Each row comes from the steps of one walk. Every step used is in the known rows, and no mark comes twice. Write the walk behind each row, first mark first.
In the rows, 128 means zero.
Known rows:
gokuv/lisori/mitulod/lesena/zipep/podo/dunop: [ 85  91 114 173 108 151 133  96 126 132 185 128 185 147 133 161  81  98
 171 230 222 196 109 152  56  71 154  97 123 131 144 132  81  84 124 134
 126 129  94 102  88 120]
kibib/gokuv: [143 122 127 152 129 132 119 141 134 133 114 108 118 124 128 127 116 128
 101 140 149 117 140 135 113 107 121 128 144 127 114 112 100 140 122 108
 120 142 120 129 106 122]
sugi/berev/dunop/podo: [120 155 108  86 146 120 145 133 138 155 181 101 138 119 126 101 129 174
 153 135 154 138  98 169 117 177 106 141  83 145 140 155 135 113  93 129
 109 104 100 108 181 118]
vefem/levip/fato/pofe: [131 113  93  67 126 150 154 118 128 143  71 100  90 116  96 210 162 111
 101 151  63  89 154  54 186 111 140 136 119 122 160 154 161 120  84 112
 134  80 165 133 162  88]
sugi/berev/vesafa/podo/zipep/lesena/mitulod: [ 73 134 132  97 115 125 174  82 162 186 217  95 143 120 132 146 110 173
 169 188 177 152  82 182 110 162 141 106  71 145 136 169 117 113 126 124
 122 130  99  89 145 118]
vesafa/pofe/fato: [143 123 105 114 122 127 146 140 123 138 127 106  96 125 135 173 135 131
 136 141 107 105 115 103 175 119 109 107 125 141 142 132 150 128 125 129
 124 126 136 108 171  90]
lisori/mitulod/lesena/zipep/podo/dunop: [ 85  98 123 147 106 142 136  81 123 130 196 124 176 147 129 151  99 108
 171 215 201 184 100 160  70 109 149  95 100 124 152 146 101  81 132 141
 128 116  89 101 106 116]
podo/zipep/lesena/mitulod/lisori/gokuv: [ 58 127 137 163 119 137 129  72 166 167 152  90 126 103 121 166  84 112
 118 177 183 132  94 168  96  65 181  65 116 136 118 137  79 152 131  85
 134 170 145 133  71 175]
lesena/mitulod/lisori/gokuv/kibib: [ 98 143 127 185 136 138 118 122 158 164 128  75 133 107 107 128  92 103
  79 127 185 126 124 145  93  60 160  92 164 135 111 103  61 166  98  70
 101 170 141 140  61 170]
vesafa/podo/zipep/lesena: [ 71 114 142 115 110 141 140  87 145 153 156 115 138 131 151 166 120 143
 152 169 156 127  90 178 128 133 153 103  86 147 142 159 125 121 137 134
 144 145 110 132 114 131]
dunop/berev/vesafa/podo: [112 131 111  96 136 123 140 123 140 162 177 117 133 125 123 115 120 179
 164 137 158 143  87 140 127 175 107 129  88 152 127 155 135 120 117 123
 100 123 108 105 158  95]
berev/vesafa: [135 119 121 114 127 116 138 130 129 142 154 132 122 125 121 132 118 133
 148 126 137 137 121 122 125 144 112 130 116 129 124 131 132 129 138 122
 123 119 123 105 142 114]
dunop/podo/vesafa: [120 133 117 106 130 123 143 115 129 164 144  97 111 135 141 148 129 125
 166 133 137 147 105 152 110 143 119 115  87 145 137 151 147 116 132 148
 120 119 110 135 139 100]
vesafa/podo/zipep/lesena/mitulod: [ 63 121 147 126 106 139 145  67 159 167 161 102 143 127 139 169 117 137
 150 182 166 142  86 180 123 121 176  89  82 150 135 164 118 120 132 130
 140 149 111 133 101 133]
fato/levip/vefem: [142 112  97  70 129 137 123 122 134 139  73 139 109 119 113 176 164 123
 119 142  77  90 143  93 165 122 136 107 132 117 135 151 124 122  95 121
 151  97 149 111 138 106]
podo/vesafa/pofe/fato: [146 113 100 102 120 117 162 138 114 154 142  90  79 133 146 190 125 124
 160 140 114 110 109 103 150 122 107 105 112 139 144 134 159 122 140 136
 123 118 132 111 188  73]
lesena/zipep/podo: [105 134 119 132 100 136 139  91 126 121 149 128 150 143 144 147 137 135
 142 174 150 151 109 158 125 139 133 116 103 120 137 157 126 108 134 145
 129 123  89 121 106 106]
gokuv/lisori/mitulod: [128 122 120 180 133 144 124 138 136 143 132 130 146 129 123 129  91 110
 132 170 168 156 149 116  96  65 133 119 158 138 112 103 100 121 109 114
 122 144 134 118  96 132]
lisori/gokuv: [127 134 127 146 131 126 122 130 132 145 125 112 120 116 123 124 110 127
 105 129 143 110 135 136 117 111 124 117 138 129 118 119 111 145 121 108
 118 146 129 123 104 128]
lesena/zipep/podo/vesafa/pofe: [111 115 104 118 100 113 162 103 118 143 174 103 112 155 164 180 129 130
 177 178 162 138 100 153 119 135 111 107  85 123 144 161 133 103 153 157
 118 116  83 115 148  67]
levip/vefem/fubu: [137  96  96  73 132 148 138 134 120 137  80 160 116 116 120 155 175 134
 115 134  76  93 125  90 140 142 146 111 142 120 145 160  88 120  91 124
 156 102 138 121 117 103]
fubu/vefem: [132 122 116 102 123 133 146 137 122 132 100 139 116 123 118 137 147 129
 113 138 106 110 142 112 133 130 145 126 134 130 134 141 123 124 121 125
 140 116 136 128 122 109]
dunop/podo: [115 143 122 119 133 134 126 114 136 147 126 111 132 126 132 131 139 132
 142 130 128 137 107 151 133 142 122 119 102 149 137 148 139 122 117 139
 122 125 116 134 123 112]
lisori/mitulod/lesena/zipep: [ 98 111 135 169 113 144 133 100 131 115 164 139 166 140 101 137  97  97
 148 188 182 176 125 138  90  91 147 114 130 124 140 132 109 100 137 124
 130 125 113  93  99 137]
levip/fato: [131 126 117 111 116 145 143 123 123 127 110 110 121 120 112 154 137 121
 120 131 100 127 129  99 142 122 136 132 125 125 141 140 147 128 109 125
 132 116 151 133 137 120]
lisori/mitulod/lesena/zipep/podo/vesafa: [ 99 110 123 155 103 144 149  77 122 140 188 111 162 152 131 158  94  95
 169 206 194 198 113 155  69 105 138 102  98 122 144 149 108  81 148 144
 129 123  89 100 104 100]
pofe/fato/levip: [144 124  98  90 118 146 135 117 131 139  88 113 100 119 120 187 145 119
 116 145  81  98 131  89 181 114 129 102 129 129 134 135 162 125 103 121
 134 112 149 106 158 103]
zipep/podo/dunop/berev/vesafa/pofe/fato: [131 114  72  61 119 119 152 121 119 168 201  98  93 122 152 172 123 178
 190 169 149 132  58 116 146 167  87  90  70 146 142 158 140 103 121 130
 102 105 109  97 217  47]
vesafa/podo/dunop: [101 107 127 106 129 125 138 131 131 154 158 109 139 134 142 140 131 145
 156 147 152 121 100 154 113 155 142 117 102 150 146 147 136 119 107 139
 116 124 102 132 137 119]
zipep/podo/vesafa: [127 127 117 113 116 130 142 108 121 153 153 106 123 141 158 149 124 126
 148 145 141 143 115 143 108 141 118 117  96 127 133 144 128 112 137 147
 126 126 107 135 134  92]
zipep/lesena/mitulod/lisori/gokuv: [ 90 143 135 171 130 135 116  88 170 170 136  89 128 100 113 137  83 115
  93 139 177 130 108 149 111  70 165  81 125 130 114 123  77 160 123  82
 119 174 155 130  75 168]
vefem/levip/fato: [132 127 103  87 115 150 149 118 121 130  82 112 103 121 106 179 157 121
 105 142  70 104 150  73 159 121 145 130 119 123 150 148 148 125  95 116
 140 100 163 137 144  99]
zipep/podo/dunop/berev/sugi: [108 124  96  82 145 120 123 111 125 155 181 110 125 121 140 101 129 189
 166 135 179 164  73 156 101 162 108 116  70 143 113 145 106 100  98 124
 105 110 107 126 178  81]
podo/dunop/berev/sugi: [114 113 106  86 153 112 125 132 124 144 176 119 110 112 117 100 124 179
 171 116 175 152  79 140  93 153 113 122  89 146 109 131 113 112 103 114
 105 105 122 122 189 103]
gokuv/lisori: [129 121 119 155 131 136 123 140 132 132 120 127 138 129 133 136 109 119
 128 144 151 140 138 121 115  90 130 130 149 131 120 113 108 131 122 122
 122 139 135 128 108 131]
dunop/podo/vesafa/pofe/fato/levip/vefem: [150 112  61  35 125 132 154 121 130 182  87  83  63 124 134 241 168 122
 164 160  65  87 103  91 193 127 109  74  91 148 161 176 164 109  93 140
 136  83 141 100 192  41]

Write each row's walk:
[ 71 131 131 101 113 128 136  62 158 171 181  99 133 117 126 159 109 139
 169 171 177 152  63 191 114 127 167  88  51 156 130 174 120 115 125 125
 139 127 106 132 132 134]  berev/dunop/podo/zipep/lesena/mitulod
[107 105 119 218 107 167 116 101 140 135 151 110 181 142 127 150  72  93
 121 234 230 189 139 153  66  40 139 105 150 128 123 114  53 104 120 112
 119 155  95 100  49 110]  kibib/gokuv/lisori/mitulod/lesena/zipep/podo
[116 112 137 163 133 144 122 111 131 132 150 132 160 132 107 122  95  96
 131 161 166 162 139 126 100  92 135 116 136 133 136 119 104 107 130 118
 133 133 135 105 109 140]  lisori/mitulod/lesena
[123 147 101  75 143 111 163 137 129 173 198  81 119 125 136 118 119 165
 177 136 163 142  94 170  93 181 102 140  68 143 141 157 141 106 105 138
 105  96  94 109 197 101]  sugi/berev/dunop/podo/vesafa
[112  99 124 220 116 156 117 124 139 124 144 119 166 135 106 146  66  87
 124 213 227 178 144 136  59  32 145 116 169 128 119  98  60 114 127 100
 117 150 113  95  58 131]  kibib/gokuv/lisori/mitulod/lesena/zipep
[ 97 143 126 176 139 133 125 107 157 161 131  86 131 108 103 129  99 108
  96 142 165 131 123 140 107  75 163  87 146 137 115 120  91 157 106  86
 111 162 143 130  78 162]  lesena/mitulod/lisori/gokuv
[149 118  87  85 121 132 139 130 131 144 101 105  85 124 128 206 148 122
 129 150  86  81 129  84 202 109 109  95 124 134 141 137 162 126 107 123
 126 109 149  99 185  84]  vesafa/pofe/fato/levip
[108 126 103  87 128 126 126 107 122 145 173 117 130 127 149 126 125 173
 164 162 160 146  79 147  99 160 119 108  85 128 129 151 114 103 114 136
 116 117 107 140 161  97]  zipep/podo/dunop/berev
[115 119  96  73 127 117 137 108 124 158 202 121 124 126 145 127 116 176
 183 160 168 155  71 140  97 178 105 109  74 131 124 154 119 105 124 128
 109 108 100 116 175  84]  zipep/podo/dunop/berev/vesafa
[139 116 120 203 131 146 113 151 143 149 120 112 137 123 124 130  80 108
 105 182 187 145 156 120  81  41 124 121 176 136  98  85  72 134 105  96
 114 158 125 119  75 124]  kibib/gokuv/lisori/mitulod
[ 43 129 142 173 118 150 130  79 175 193 157  64 143 109 132 166  83 119
 104 170 213 123  87 193  94  64 184  68 123 155 127 135  59 160 109  77
 114 187 124 143  47 169]  vesafa/podo/zipep/lesena/mitulod/lisori/gokuv/kibib
[121 101  93  72 139  91 141 142 123 153 203 121  91 126 134 142 114 172
 198 143 170 130  75 122 112 162  89 110  86 139 129 143 125 114 134 122
 101 102 118 103 211  87]  podo/dunop/berev/vesafa/pofe
[164  99  65  42 121 125 147 136 132 161 100 119  72 115 116 222 161 129
 142 154  63  79 122  62 210 128 101  89 119 131 148 159 151 123 101 115
 138  85 152  69 195  55]  berev/vesafa/pofe/fato/levip/vefem
[ 46 135 123 137 128 136 127  64 175 187 180  70 131 101 117 159  82 125
 139 171 206 138  62 203  97  86 180  66  70 160 126 162  87 144 111  85
 124 156 123 132  93 164]  berev/dunop/podo/zipep/lesena/mitulod/lisori/gokuv
[ 96 115 108  84 154 115 130 129 134 165 181 103 127 120 125 104 129 195
 173 124 187 149  70 162 106 170 121 124  75 167 122 149 122 110  89 120
  96 113 107 121 181  93]  vesafa/podo/dunop/berev/sugi
[ 48 141 131 164 122 151 119  71 175 192 147  61 130 104 127 165  86 111
 118 164 205 137  78 195  90  58 173  59 108 157 121 138  59 156 111  83
 117 175 129 149  48 166]  dunop/podo/zipep/lesena/mitulod/lisori/gokuv/kibib
[134 109  80  42 120 154 171 127 122 148  41 109  78 113  86 221 182 112
  84 163  38  64 167  37 189 112 157 134 125 121 166 165 154 116  76 107
 146  68 170 131 156  72]  fubu/vefem/levip/fato/pofe
[ 95 108 122 130 101 137 147  82 116 129 176 111 152 153 141 165 113 106
 167 178 177 178 101 158  87 130 137 111  91 116 153 159 118  91 159 151
 130 117  91 110 118 100]  mitulod/lesena/zipep/podo/vesafa
[142  94  77  45 131 151 131 121 128 145  51 160 104 117 113 187 188 126
 110 140  56  72 140  74 167 132 147  99 141 113 143 167 101 121  75 120
 162  88 150 109 131  97]  fato/levip/vefem/fubu
[111 117 110  89 137 116 127 129 123 135 165 125 113 121 128 120 120 164
 164 140 155 133  85 130  93 154 123 115 104 127 126 136 120 114 119 125
 114 112 124 133 170 117]  podo/dunop/berev
[130 142 114  95 140 114 146 148 127 136 180 114 133 119 122  97 120 169
 137 132 153 122 119 147 113 166 110 151 109 125 131 136 125 117 103 118
 113 107 113  99 187 129]  sugi/berev/dunop
[129 135 128 158 128 131 117 143 132 147 121 100 120 116 128 126 105 125
  91 114 163 105 138 138 105  95 119 121 158 128 115 102  81 157 113  95
 107 152 126 132  89 133]  lisori/gokuv/kibib
[ 88 135 135 154 128 138 121  86 165 154 141 106 137 112 116 139  99 115
 116 138 163 147 101 141 120  84 170  93 116 127 123 131  96 143 130 103
 128 157 152 134  99 171]  zipep/lesena/mitulod/lisori
[112 139 139 136 118 130 129  88 154 150 138 117 129 116 122 136 109 128
 122 135 148 138 110 140 126 109 152 106 105 123 120 136 108 129 138 119
 133 145 137 130 113 141]  zipep/lesena/mitulod
[ 79 141 118  75 124 125 149  99 146 161 202 105 131 117 142 136 116 175
 176 170 174 140  72 196 106 163 125 118  54 147 142 170 122 108 118 130
 130 112 101 112 175 129]  sugi/berev/dunop/podo/zipep/lesena
[ 86 124 102  95 109 127 139  93 119 127 188 123 138 136 144 140 128 173
 179 187 176 156  65 159  90 165 128 104  78 121 135 166 115  94 123 144
 113 108  85 128 149  95]  lesena/zipep/podo/dunop/berev
[ 40 127 141 162 119 147 137  68 176 186 160  74 144 110 128 168  91 126
 121 184 194 131  85 190 109  80 188  65 101 156 129 151  87 149 114  91
 125 178 125 131  63 161]  vesafa/podo/zipep/lesena/mitulod/lisori/gokuv
[138 100  62  32 129 109 146 135 126 165 165 107  64 115 126 199 130 162
 187 160 122  98  79  82 166 150  90  86  87 138 137 149 158 114 109 115
 107  84 139  80 242  61]  podo/dunop/berev/vesafa/pofe/fato/levip
[142 125  86  82 128 117 147 136 126 152 169 110  84 115 124 156 122 168
 167 143 127 127  82  95 162 152  85 107 100 144 130 144 150 120 130 116
 105 111 135  88 209  67]  dunop/berev/vesafa/pofe/fato
[ 50 150 115 103 132 133 153  75 172 179 212  76 145 108 120 142 104 157
 165 181 196 157  59 204  96 130 164  89  61 155 139 170 102 120 105 107
 124 132 118 115 149 162]  sugi/berev/dunop/podo/zipep/lesena/mitulod/lisori
[121 111 102  76 136 106 136 131 124 149 195 129 108 119 121 122 112 170
 186 140 161 143  77 123  90 168 110 119  92 132 122 140 124 114 130 119
 109 103 117 112 184 103]  podo/dunop/berev/vesafa
[136 106  82  61 130 107 152 142 117 158 192 107  77 117 131 167 116 172
 193 152 143 119  64  99 137 159  91  97  88 145 138 144 147 113 127 120
 103 100 124  93 229  68]  podo/dunop/berev/vesafa/pofe/fato
[ 95 118 125 141 102 146 131  80 123 114 159 129 172 146 133 146 123 112
 143 178 170 172 106 159 111 128 141 114 104 118 153 155 110  98 145 143
 132 124  99 108 101 116]  mitulod/lesena/zipep/podo
[ 79 126 134 109 112 138 130  77 144 153 150 117 125 124 148 167 123 134
 165 164 148 143  80 178 123 128 143  95  73 148 140 162 125 118 142 140
 145 133 116 138 117 126]  dunop/podo/zipep/lesena
[ 97 137 129 155 135 135 131 106 155 144 133 103 141 119 107 133 114 108
 118 136 151 149 116 134 118  93 168 101 134 135 125 129 109 138 112 106
 121 145 144 132 101 164]  lesena/mitulod/lisori
[150  91  45   4 131 116 147 135 124 169 139 116  61 107 116 216 153 167
 183 166  88  82  79  63 176 153 101  76  93 132 146 166 141 107  92 112
 124  68 144  77 236  49]  podo/dunop/berev/vesafa/pofe/fato/levip/vefem
[ 59 121 138 144 115 140 132  67 162 153 155 107 135 116 124 167 101 111
 138 174 169 151  85 163 107  79 185  76 106 136 127 144  97 134 138 106
 144 155 143 136  96 173]  podo/zipep/lesena/mitulod/lisori
[ 48 129 124 116 123 136 132  59 171 174 183  88 142 113 120 164 100 125
 160 171 191 158  54 196 110 103 184  75  60 163 134 170 105 125 119 108
 134 140 123 133 118 165]  berev/dunop/podo/zipep/lesena/mitulod/lisori
[109 100 121  94 129 113 147 130 130 167 184 113 134 134 136 144 118 150
 177 145 160 129  95 148 111 168 125 121  91 153 142 151 139 118 120 133
 110 116  97 107 150 105]  berev/vesafa/podo/dunop
[ 89 101 100  89 111 124 138  80 120 133 226 128 151 137 127 141 104 154
 201 190 204 184  57 156  75 169 122 104  68 123 148 170 106  83 147 135
 112 100  85  91 157  96]  mitulod/lesena/zipep/podo/dunop/berev/vesafa
[112  97 116 205 105 155 134 103 131 151 167  94 162 148 136 166  63  84
 142 235 238 193 132 155  40  46 133 106 136 126 123 117  63  97 136 120
 117 148  91 100  64  95]  kibib/gokuv/lisori/mitulod/lesena/zipep/podo/vesafa
[119 128 110  89 135 111 142 120 127 165 170  93 115 133 135 142 117 135
 173 128 159 139  90 161 104 156 119 125  69 152 135 157 146 115 125 137
 117 106 101 130 166 101]  berev/dunop/podo/vesafa
